Each row was made from one path, in order. Every step used is in the known rows, and no mark comes twice. Write each row's path.
Known rows
z-p-s-j-w-r: [  3   7   2   3   3   0 -14   2  -3 -12   3  27   1   0   9 -26  -4  15
  -2  10 -29  -2  20  12  21  13  24  -6 -12   7  19   1  11 -15   3  13
   6   9   5  19  -2  -7  28  -5  -3  22  17  -8   6]
z-n-s-p: [ -8  -2   7  -9  -8  15 -13 -12  -1  -7  10  -1  -3 -25  10 -20  -8   2
 -13  -4 -22  12   6   3   7  14   4 -29   1 -11  -4  -1   2 -15  -2   4
  11   8   3  22  -6 -18  10  -6  13  16   3   3   1]
u-h: [  0   0   2   2  -8  10   6   1   4  -6   0  -8   1   9   0   5   1  -9
  12  -1   0   0  -1   2  -1   5  -2  -4   2   4   3   2   5   0  -3   1
  -1 -13   6  -9   3  -1  -6  -6   1 -14  -4  -9   4]
u-r-w-j-s-p-z: [ -5  -5  16 -40   8  17 -13  12  25  -6  12   3  26  -2  21  24 -13  -2
  33  13 -15  -2  21  -4  -4  19  18 -27   3  22  -3  -7  35  -7  -7  14
  10  -7  22   3   7 -14  14   8  -3 -22  16  11  -9]
j-s-p-z-n: [-12   3  13 -23   1   8 -20  -3   2  -2  11   2   5 -33  13  -6 -17  -6
 -10   0 -23  10  10  -6  -1  19   9 -38  16  -7  -3  -4  15 -10 -14  15
  18  13  15  24  -4 -13  14   0   7  18   7   9  -1]
a-p-s-j-w-h: [  3  14   1   9   6   7 -13  11 -10  -8  -7  30   6  -4   2 -19  -7   4
   0  20 -27   0  17   3  16  10  21 -10  -6   9  19 -12  12   0  -8   4
   1   4  10   7  -9  -2  15   0 -11  19  19   0   8]
r-w: [  1  -1  -5  -9   2   2  10   2  11  -4   0  -4   4  11   5   5  -2  -1
   9   4  -1   2   4  -1  -1   2   7   2  -4  12   1   3   7  -2   0   4
  -5  -6   0  -7   4  -2   0   5  -5 -12   5   0  -1]
r-u-h: [  4   0   2  -3 -12  15  16  -1  15 -15   3 -13   1  20   3  10  -4  -8
  21   0  -1   1  -4   1  -3   8  -2  -6   0  15   5   8   5  -6  -8   1
  -5 -20  14 -19   3  -5  -6  -5  -2 -25  -5 -15   8]
z-n-d-p-s-j-w: [ -4  13  -4   4  -2  14 -19  -9  -7 -15  12  20 -13 -21  19 -41  -9  16
 -25   4 -48  12  11  11  24  20  15 -25   3 -10  12   7  12 -24  -4  14
  12  28   5  32  -8 -13  31 -16  14  40   5  -7  14]
j-s-p-d-n: [-10   3  10 -28   4   6 -19   2   0  -4  12   2   2 -31   8  -7 -13  -4
  -6  -2 -22   8  14  -7   0  21   6 -39  16 -10  -6  -6  13  -8 -15   9
  18  19  12  24  -7 -13  12  -1  12  20   6  11   3]
z-n: [ -1   2  -1   0  -4   5  -1  -5   1  -3   1  -2  -4  -5   9  -6  -4   0
  -9  -1 -10   6  -5   0  -2   5   4 -10   3  -4   2   3   3  -8  -3   7
   4   5   3   6  -1  -4   6  -5   5   4  -1  -2   1]
z-p-d-n-s-j-w: [-10   9  -4  -4  -2  12 -22 -11  -6 -14  14  17 -14 -21  17 -42 -11  12
 -22   9 -44  11  18  12  21  19  16 -29  -5  -9   3   6  12 -17   3  13
  15  28   6  28  -8 -17  29 -11  20  40   8  -3  17]
w-h-u-r-c: [ 21  -4   0  -4 -22  24   8   9  25 -18  -4 -11  14  33   3  18   0  -1
  55  -1   0 -13  -9   4  -3  10  17 -15 -14  24   3   3  12  -4  -8   9
 -14 -25  11 -22   6  -3   4  -6   0 -52  -1 -16   0]
w-j-s: [ -2  -8  13 -13  14   3 -10  13   6  10  14   7  19   1  14  18  -7   8
   8  12  -8  -4  13  -1  -3   1   6   4  -2   5   4  -7  12   2  10   2
   2   3  17   5   6   2   6  -2  -6  -5  11  13  -2]
a-p-s-j-w-r: [  6  14   2   5   8   4 -15   7  -8 -12  -8  40   9  -3   1 -18  -4   9
   4  18 -23  -3  18   5  16  11  21 -10  -7   9  16 -14  16  -7  -7   5
   4   8   7  11  -7   2  23   5 -10  20  21  -1   4]
a-p-d: [ -4  12  -8  -6  -4   3  -4   5 -11  -7 -10  18  -8 -13  -1  -3  -5 -15
  -5   6  -5   3   0  -7   1   5   3 -24  13  -1  -7 -13  20   2 -19  -3
  12   6   3   0  -6  -6   2   7  14  12   2   5   6]
d-n-s-j-w: [ -2   2   4   4   6  12 -18 -11   1  -6  14  12   3 -12  12 -31  -8  21
 -12  11 -34   8  16  12  16  14  11  -9 -14  -6   7   4  -5 -11  14   7
   1  22   4  20  -8  -2  24  -9  -1  26   9   0   8]
a-p: [  0   6  -4  -2  -3   4   0   3  -7  -4  -8  16  -1  -3  -2   1  -2  -9
  -3   3   1  -1  -1  -6  -1   0   1 -10   9   0  -4  -8  10   3  -8  -5
   5   0   4  -2  -2   0  -1   4   4   5  -1   5   1]
d-n: [  1   2  -2  -5  -2   5  -2  -3   0  -3   1  -2  -4  -5   5  -7  -1   3
  -4  -1 -10   3  -3  -2  -3   8   2 -12   4  -5  -3   3   1  -5  -4   3
   4   8   1   4  -2  -1   7  -5   5   7  -5  -2   2]
n-s-j: [ -5  -4   5   5   0   9 -11 -13  -5  -4  11   5   1 -12   5 -17  -6  10
  -7   5 -21   7  10   9  14   7   0  -3 -14  -8  -2   1  -5  -5  12  -5
  -1  10   2  12  -6  -5  10  -6   5  17   5   2   5]
p-s-j: [ -2   4   3   8   2   2  -8  -9 -11  -5  -1   8  -2 -10   3 -16  -7   4
  -9   4 -19   9  10   6  15  10   3  -2  -6  -5   3  -2  -1  -5  -1  -5
   1   9   5  11  -6  -2   9  -1   1  21   7  -2   6]
a-p-z: [ -5  13  -7  -5  -4   6  -6   2  -9  -6  -9  18  -5 -14   2  -3  -7 -14
  -4   8  -6   1  -2  -8  -2   5   3 -25  13   2  -9 -10  19   2 -19  -1
  14   2   4  -2  -4  -4   4   8  10  11  -1   5   2]
p-d-n: [ -3   9  -5  -9  -3   5  -6  -1  -4  -7  -1   0 -10 -12   5 -11  -5  -2
  -6   1 -16   6  -2  -1  -2  12   4 -25   8  -5  -6  -1  10  -6 -15   5
  10  14   1   6  -5  -8  10  -2  15  14  -2  -1   7]
h-u-r-w-j: [  8  -6   3 -12  -6  23   8   8  28 -14   1  -3  20  35  15  27  -2   3
  48  11  -3  -5   6   1  -5   9  14  -2 -10  26   5   1  30  -6   2   4
  -7 -27  13 -19  12  -5   7  -2  -6 -50   3 -10  -3]
u-r-w-j-s-p: [ -2 -10  18 -36   9  15  -8  13  27  -4  14   2  31   8  18  27 -10   3
  36   9  -9  -4  22  -3  -3  13  15 -13  -1  20   1  -6  25  -5   4   9
   2 -10  21   3   9 -11   9   3 -10 -29  18  12  -9]
h-u-r-w-j-s: [  7 -11  12 -20   1  24   2  10  30 -11   9  -1  27  29  19  33  -9   3
  49  14  -8  -5  13  -1  -6  12  16  -2  -7  23   6  -3  32  -4   6   6
  -6 -23  23 -12  14  -2   7  -5 -10 -46   7  -1  -4]
d-p-z: [ -7   6  -9  -8  -7   6  -6   0  -6  -7   3   7 -14 -11   6 -10  -3  -6
  -6   1 -11   1   1  -2   2  10   3 -22  11   0  -9   4  13  -5 -13   4
  13   6   0   8  -2  -9  12  -3  16  14 -10  -3   4]
w-r: [ 8 -1  2 -5  0  1  0  7  6 -7 -1  6  7  9 -1  4  3  6 14  3 -1 -7  0  2
 -3  3  9 -3 -7  8  4 -3  5 -5 -2  5  0 -5 -2 -3  1  0 10  1 -5 -8  6 -2
 -4]
d-p-s-j-w-h-u-r: [  7   8   1   8 -13  25 -12   3   6 -25   0  16   3  15   7 -16  -3   9
  30  10 -32  -3  16  12  17  23  24 -15 -11  14  19   2  19 -11  -5   9
  -2 -13  11   5  -3  -9  23 -17  -5  -7   2 -22  11]
a-p-d-n-s-j-w: [ -7  15  -4  -2   3  15 -23  -6 -10 -13   3  30  -5 -24  10 -33 -12   6
 -17  17 -38  10  15   5  16  18  14 -33  -1  -7   0  -8  17  -9  -7   5
  13  28   7  20 -13  -9  24  -2  13  38  11   5  15]
h-u-r-w-j-s-p: [  0 -11  20 -32   1  24  -6  10  32 -12  13  -1  33  16  17  32 -10   1
  49   8 -10  -3  22  -4  -4  17  15 -15   0  22   3  -6  34  -7   2   8
   1 -23  24  -1  11 -11   8   0  -9 -43  11   4  -7]
z-p-s: [ -3   4  -5   1 -10   1  -2  -6 -13  -8  -4   8 -16  -8   8 -18  -4  -5
 -14  -2 -15   5   3   2  11   6   4 -12   4  -2   2   1   8  -9  -8   0
  10   1   3  11   0 -12   6  -6  15  20  -3  -8   7]
d-p-z-n-s-j-w: [-11   9  -5   0  -3  17 -24 -13  -5 -12  16  18 -11 -24  21 -40 -12  12
 -22  13 -45  11  15  12  19  21  16 -29  -5  -7   2   8  12 -18   1  15
  15  25   5  28  -8 -14  33 -11  15  38   5  -4  11]

Write each row's path
[ 10   4   9   8  -4  21  -9   6  20 -16   2   7  18  24   1   2  -3  11
  40  13 -16  -7  12  10   6  12  21  -1 -15  17  22   1  12  -4   6  13
 -10 -17  10  -7   0  -2  15  -9 -19 -29   8 -15   4] => s-j-w-h-u-r
[-11   1  14 -22   5   4 -19   2   2   1  11   4   8 -28   5   1 -12  -7
  -1   1 -13   4  15  -6   0  14   4 -28  14  -2  -6  -8  11  -3 -11   8
  15   7  12  19  -3  -9   7   5   2  14   8  12  -3] => j-s-p-z
[ -6  10  -3  -1  -4  22 -23  -3  -1 -13  15  16  -8 -16  20 -37 -12  13
 -11  17 -48   7  14  13  16  22  26 -33  -9   1  11   7  14 -16  -1  17
  11  15   6  23  -9 -17  34 -14   9  28   8  -6  12] => d-p-z-n-s-j-w-h
[ -4   5  -5  -6  -7  13 -10  -9  -6 -11   5   1 -14 -20   9 -22  -7   1
 -11   3 -27  11   1   4   6  15   3 -32  -1  -9  -9  -2   9 -12 -11   2
  11  15   0  12  -8 -12  14  -6  22  24  -1   0  10] => p-d-n-s
[ -4  10  -4  -6  -8  14 -10  -6  -1  -9   4   1 -12 -23  15 -15 -10  -1
 -14   1 -25  10  -9   0   0  13   6 -36  11  -7  -4   4  17 -18 -16  13
  15  14   2  10  -3 -13  17  -5  19  16  -2  -2   6] => p-z-n-d
[ -6   8  -5   0 -10  17 -14 -14 -13 -18  10  12 -19 -25  18 -36 -11   9
 -23  -3 -45  15   3   7  19  21   7 -31   6 -16   1   9  12 -24  -9   4
  13  25   5  28  -8 -17  25 -17  24  38  -3  -6  15] => z-n-d-p-s-j
[-12   2  16 -30   6  17 -28   8   7   0  23   8  11 -35  27   1 -19   5
  -6   6 -35   8  13  -5   0  19  12 -45  16  -5  -2  -5  30 -18 -11  16
  25  18  20  26   1 -20  24  -4  13  14  12  16  -1] => w-j-s-p-z-n-d
[-11   5  12 -25  -1  15 -24  -3   3  -7  17   3   0 -41  17 -11 -19  -3
 -13  -3 -33  12   6  -5   2  21   7 -49  20 -12  -5  -2  20 -19 -17  17
  23  20  12  29  -5 -20  18  -5  15  23   6  11   3] => j-s-p-z-n-d
[ -3   4  -8   0  -9   4  -3  -3 -13  -9  -1  10 -15  -8   5 -18  -1  -2
 -10  -2 -16   5   4   2  11  10   2 -13   5  -2  -3   0   7  -8 -12  -3
   9   4   0  12  -3  -8   9  -7  14  21  -7  -6   7] => d-p-s
[  9  -3  -1  -8 -14  21  12  -3  24 -21  -5  -8   8  29   5  16  -2  -5
  41   2  -2  -1   0   2  -3  11   9  -6  -5  19   2   2  20  -6  -4   4
  -7 -26   7 -18   7  -4   2  -2  -4 -41  -3 -15  -1] => h-u-r-w
[-11   5   3 -14  -9  15 -17 -10  -4 -10   8   0  -9 -34  11 -23 -11  -5
 -16  -2 -28  15   6   4   9  19   6 -43   5 -11  -6  -5  13 -17 -14   6
  17  13   3  23  -8 -24  13  -3  23  24   6   4   6] => z-n-s-p-d
[  6   4   6   1  14  -1 -13   6   9  -5   5  19  17   8   1  -8   0  20
  12  13 -13  -8  16   9  10   5  20   5 -16  10  17   0   3  -6  11  13
  -4   7   2   8  -2   4  21   3 -18   1  19  -1  -1] => s-j-w-r
[-10   6   4 -15  -2   4 -13   0  -1  -2   3   3   1 -23   1  -5  -6  -8
  -1  -2  -7   4   8  -5   0  11   2 -27  12  -1  -8  -4  10  -4 -15   6
  14   3   2  11  -4 -12   7   8   7   9   3   6  -2] => s-p-z
[ -6   4  -3   2  -4   4  -8  -9 -15 -10   5  13 -11 -12   6 -25  -5   4
 -12   1 -25   8  11   6  18  13   3 -10   0  -7  -2   3   4  -8  -4  -4
   6  12   3  18  -6  -7  14  -7  11  29  -2  -4  10] => d-p-s-j
[  1   8   3   0   4  15 -24  -7   4 -13  10  20   5 -14  17 -27 -11  18
  -4  19 -41   4  14  14  13  19  26 -25 -17   4  12   0  13 -20   2  20
   8  16   5  19  -8  -7  37  -4   0  23  19  -4   4] => p-z-n-s-j-w-r
[ -2   9  -2  -9  -2  13 -22  -4  -1 -19  13  23  -7 -13  17 -38  -9  18
  -6  12 -45   4  19  14  19  23  25 -32 -12   0   9   4  17 -22   1  18
  14  23   3  26  -7 -18  38 -10  15  31  13  -5  13] => z-p-d-n-s-j-w-r
[ -7   5   0  -4  -4  15 -16 -14  -8 -11  10   5  -9 -24  11 -29 -11   8
 -14   6 -36  15   8   8  13  19   4 -29  -6 -13  -7   1   5 -11  -3   0
   9  23   3  17 -11 -12  20  -7  20  31   3   1  13] => p-d-n-s-j
[ -9   9   2 -21  -3   6 -13   1  -1  -7   3   0  -5 -26   4 -13  -7  -4
  -6  -5 -16   7   6  -4   0  18   4 -37  14  -8  -8  -3  12  -9 -19   6
  17  14   2  16  -7 -16  11   3  16  16   1   4   4] => s-p-d-n
[ -2  -4  15 -36   1  24  -9  13  28 -15  12   1  26   8  18  28 -13  -5
  47  10 -15   0  22  -4  -2  23  17 -29   3  21   1 -10  44  -9 -10  11
   7 -16  24   0   8 -16  11   2   0 -36  13   4  -1] => h-u-r-w-j-s-p-d
[-11   5  -4  -8 -10  15 -16 -16 -10 -16  13   8 -19 -24  17 -36 -12   5
 -22   1 -41  14  10   9  17  21   8 -34  -1 -15  -8   7  11 -16  -2   3
  16  24   5  24  -8 -22  22 -13  31  37   0  -1  16] => z-p-d-n-s-j
[-12   5  -5  -5 -12  20 -18 -20  -9 -13  15  10 -17 -27  20 -34 -14   4
 -21   5 -42  15   7   9  15  21   8 -36  -1 -13  -9   9  11 -17  -4   5
  15  21   5  24  -8 -17  27 -13  25  36  -4  -3  12] => d-p-z-n-s-j
[-10  -3  11 -39  16   6 -11  17  16   1  16   4  23  -9  18  16 -13  -1
  14  13 -15   2  27  -6   0  13  15 -21   4  13   0 -10  29  -4  -6  10
  11   3  17  11   6 -14  10   8  -1  -6  23  19  -1] => r-w-j-s-p-d
[ -8   5  -9 -10 -16  15 -10 -11  -8 -15   7   4 -23 -21  15 -30  -9  -2
 -19  -1 -31  11   2   5   9  17   6 -38   4 -11  -9   4  14 -16 -10   4
  19  16   1  18  -5 -22  16 -12  33  31  -6  -4  13] => z-p-d-n-s
[ -3  10  -3   4   2   9 -18  -4  -8 -12  11  22  -9 -17  10 -36  -5  16
 -15   6 -37   6  17  11  26  15  11 -15   0  -6   9   4  10 -17  -1   8
  10  24   2  26  -8  -9  25 -12   8  36   7  -4  14] => n-d-p-s-j-w
[-10   1  14 -33  11   8 -23  12   3   2  18   7  14 -25  18   4 -13   4
   1   7 -25   4  20  -7  -2  19  10 -34  13  -2  -4  -9  24  -6 -10   8
  18  17  18  22  -1 -14  17   0  10  11  12  17   2] => w-j-s-p-d-n
[-10   4   3 -17  -9  18 -20 -11  -3 -10   9   2  -7 -34  10 -24 -10  -1
 -10   0 -29  11   8  -1   5  21   3 -45   7  -9 -13  -2   9 -15 -14   5
  19  13   2  21 -10 -18  19  -2  20  26  -1   4   2] => d-n-s-p-z
[  1  -4  -2 -15  10   5   6  13  15   0   6   2  16  18  15  17  -2   7
  16  14  -3  -3  10  -1  -2   0  11   6  -8  19   4   0  16  -1   5   4
  -3  -9   7  -9   9  -3   5   5  -6 -22  12   5  -3] => r-w-j
[ -5   8  -1   7   3  -1 -14  -5  -9  -7   3  21  -6  -8  11 -30  -7   9
 -16   7 -27   6  20  10  23   9  14  -2  -5  -1  15   3   5 -10   5   9
   7  14   7  22  -3  -7  18  -5   2  29  11  -6  10] => z-p-s-j-w
[ 12   8   7   5  -3  15   3   3  15 -24   3  11  11  21   7  -8  -6   9
  27  15 -25  -2  14  13  13  19  18  -7 -17  25  24   2  10 -16  -7  12
  -6 -12  18  -6  -1  -1  19  -4 -17  -9  17 -20  11] => p-s-j-w-r-u-h
[ 10   5  -1  -7  -1  16 -18  -4  13 -14  11  15  11  -6  21 -24 -11  20
   9  16 -37  -1   8  16  17  18  30 -30 -24  14   7   4  11 -22  -1  26
   1  21   8  13  -4  -5  39   0   4   9  23  -4   3] => p-z-n-s-j-w-r-c
[ -8  -7  20 -25  14   5 -17  14   8   9  18   8  24 -12  12  16  -8   7
   8   5  -9  -3  22  -5   0   7   6  -9   5   2   2  -8  13   0   6   3
   8   3  17  17   5  -6   7   1  -5  -3  14  18  -6] => w-j-s-p
[  7   7   4   9 -15  22 -11   1   8 -24  -2  14   2  16   9 -16  -6   6
  26   9 -31  -1  16  12  17  20  26 -12 -12  13  24   3  21 -13  -2  12
   0 -15  14   6   0 -13  20 -16  -3  -8   6 -22  11] => z-p-s-j-w-h-u-r
[ 12   0   1  -9  -5   6  11   6  17 -15   3   1   6  19   2   7  -1   6
  23   5  -3  -8  -2   2  -4   6   8  -6  -8  21   6   3   5 -10  -7   6
  -3 -12   6 -12   1  -2   9   2  -9 -19   4  -7   1] => w-r-u
[ 10   3   5  -6   2  19  -8  -5  17 -21  16  13   9   7  13 -23  -9  27
  13  16 -37   0  14  14  12  20  19 -15 -22  14  13   7   1 -21   5  12
  -3  10  10   8  -9  -5  32  -8  -9   7  14  -8   9] => d-n-s-j-w-r-u
[ 13   3   4   5  -8  20  -3  12  21 -15  -4   3  13  27   0   9   1   4
  42  11  -7 -11   5   6   0  10  20  -5 -10  21  20  -1  15  -4  -2  13
  -8 -25   7 -13   3  -2   9  -9 -16 -35   3 -17   2] => j-w-h-u-r
[  0  14  -3   3  -3  18 -18   2  -4 -16  11  17 -10 -14  18 -39  -9  17
 -14   9 -52   8  12  11  22  21  25 -28  -2  -2  20   7  15 -23  -7  17
   9  19   5  26  -8 -16  33 -19   7  31   9  -9  16] => z-n-d-p-s-j-w-h
[  4  11  -2   7  -9  23 -14   4  -1 -21  10  18  -4   0   9 -28  -5  14
   9  10 -42   2  16  11  22  21  20 -20  -5   4  19   5  19 -17  -7   9
   5   2   5  18  -4 -13  26 -19   1  12   3 -15  16] => n-d-p-s-j-w-h-u
[  4  13  -2  -2  -2  15 -20  -2  -3 -21  10  27  -7 -13  19 -38  -8  22
 -10   7 -49   4  12  13  22  23  24 -28  -4  -2  16   5  19 -29  -5  20
  11  23   3  29  -7 -13  41 -14   8  32  11  -9  11] => z-n-d-p-s-j-w-r
[ 10   5   6  -3   8   4  -1   6  20 -14   9  13  17  18   4  -4  -5  20
  21  14 -15  -8  14   9   7   9  18   3 -18  22  19   5   3 -11   6  15
  -7   1  10  -2  -3   1  21   3 -22  -9  19  -6   4] => s-j-w-r-u
[-10   8   4 -15  -6   8 -14  -5   0  -4   2   0  -4 -28   8 -11 -10  -7
 -10  -3 -16   9   2  -4  -1  17   7 -37  14  -5  -5  -1  13 -12 -17  12
  17   8   5  16  -4 -16  12   3  12  13   2   2  -2] => s-p-z-n
[ -9   4   1   1  -6  17 -18 -20  -6  -9  10   5  -8 -25  17 -26 -15   4
 -18   9 -36  16   4   9  11  17   8 -28  -7 -10  -4   3   7 -15  -1   5
  10  18   6  17  -8 -12  21  -7  16  28   4  -1   7] => p-z-n-s-j
[-10  10   4 -17  -8  15 -18  -5   1 -10   9   1  -7 -35  13 -17 -12  -3
 -13  -4 -27  11   0  -3   2  19   6 -48  18 -11  -6   2  18 -20 -20  16
  22  16   3  21  -6 -22  17  -2  19  18   1   4   2] => s-p-z-n-d
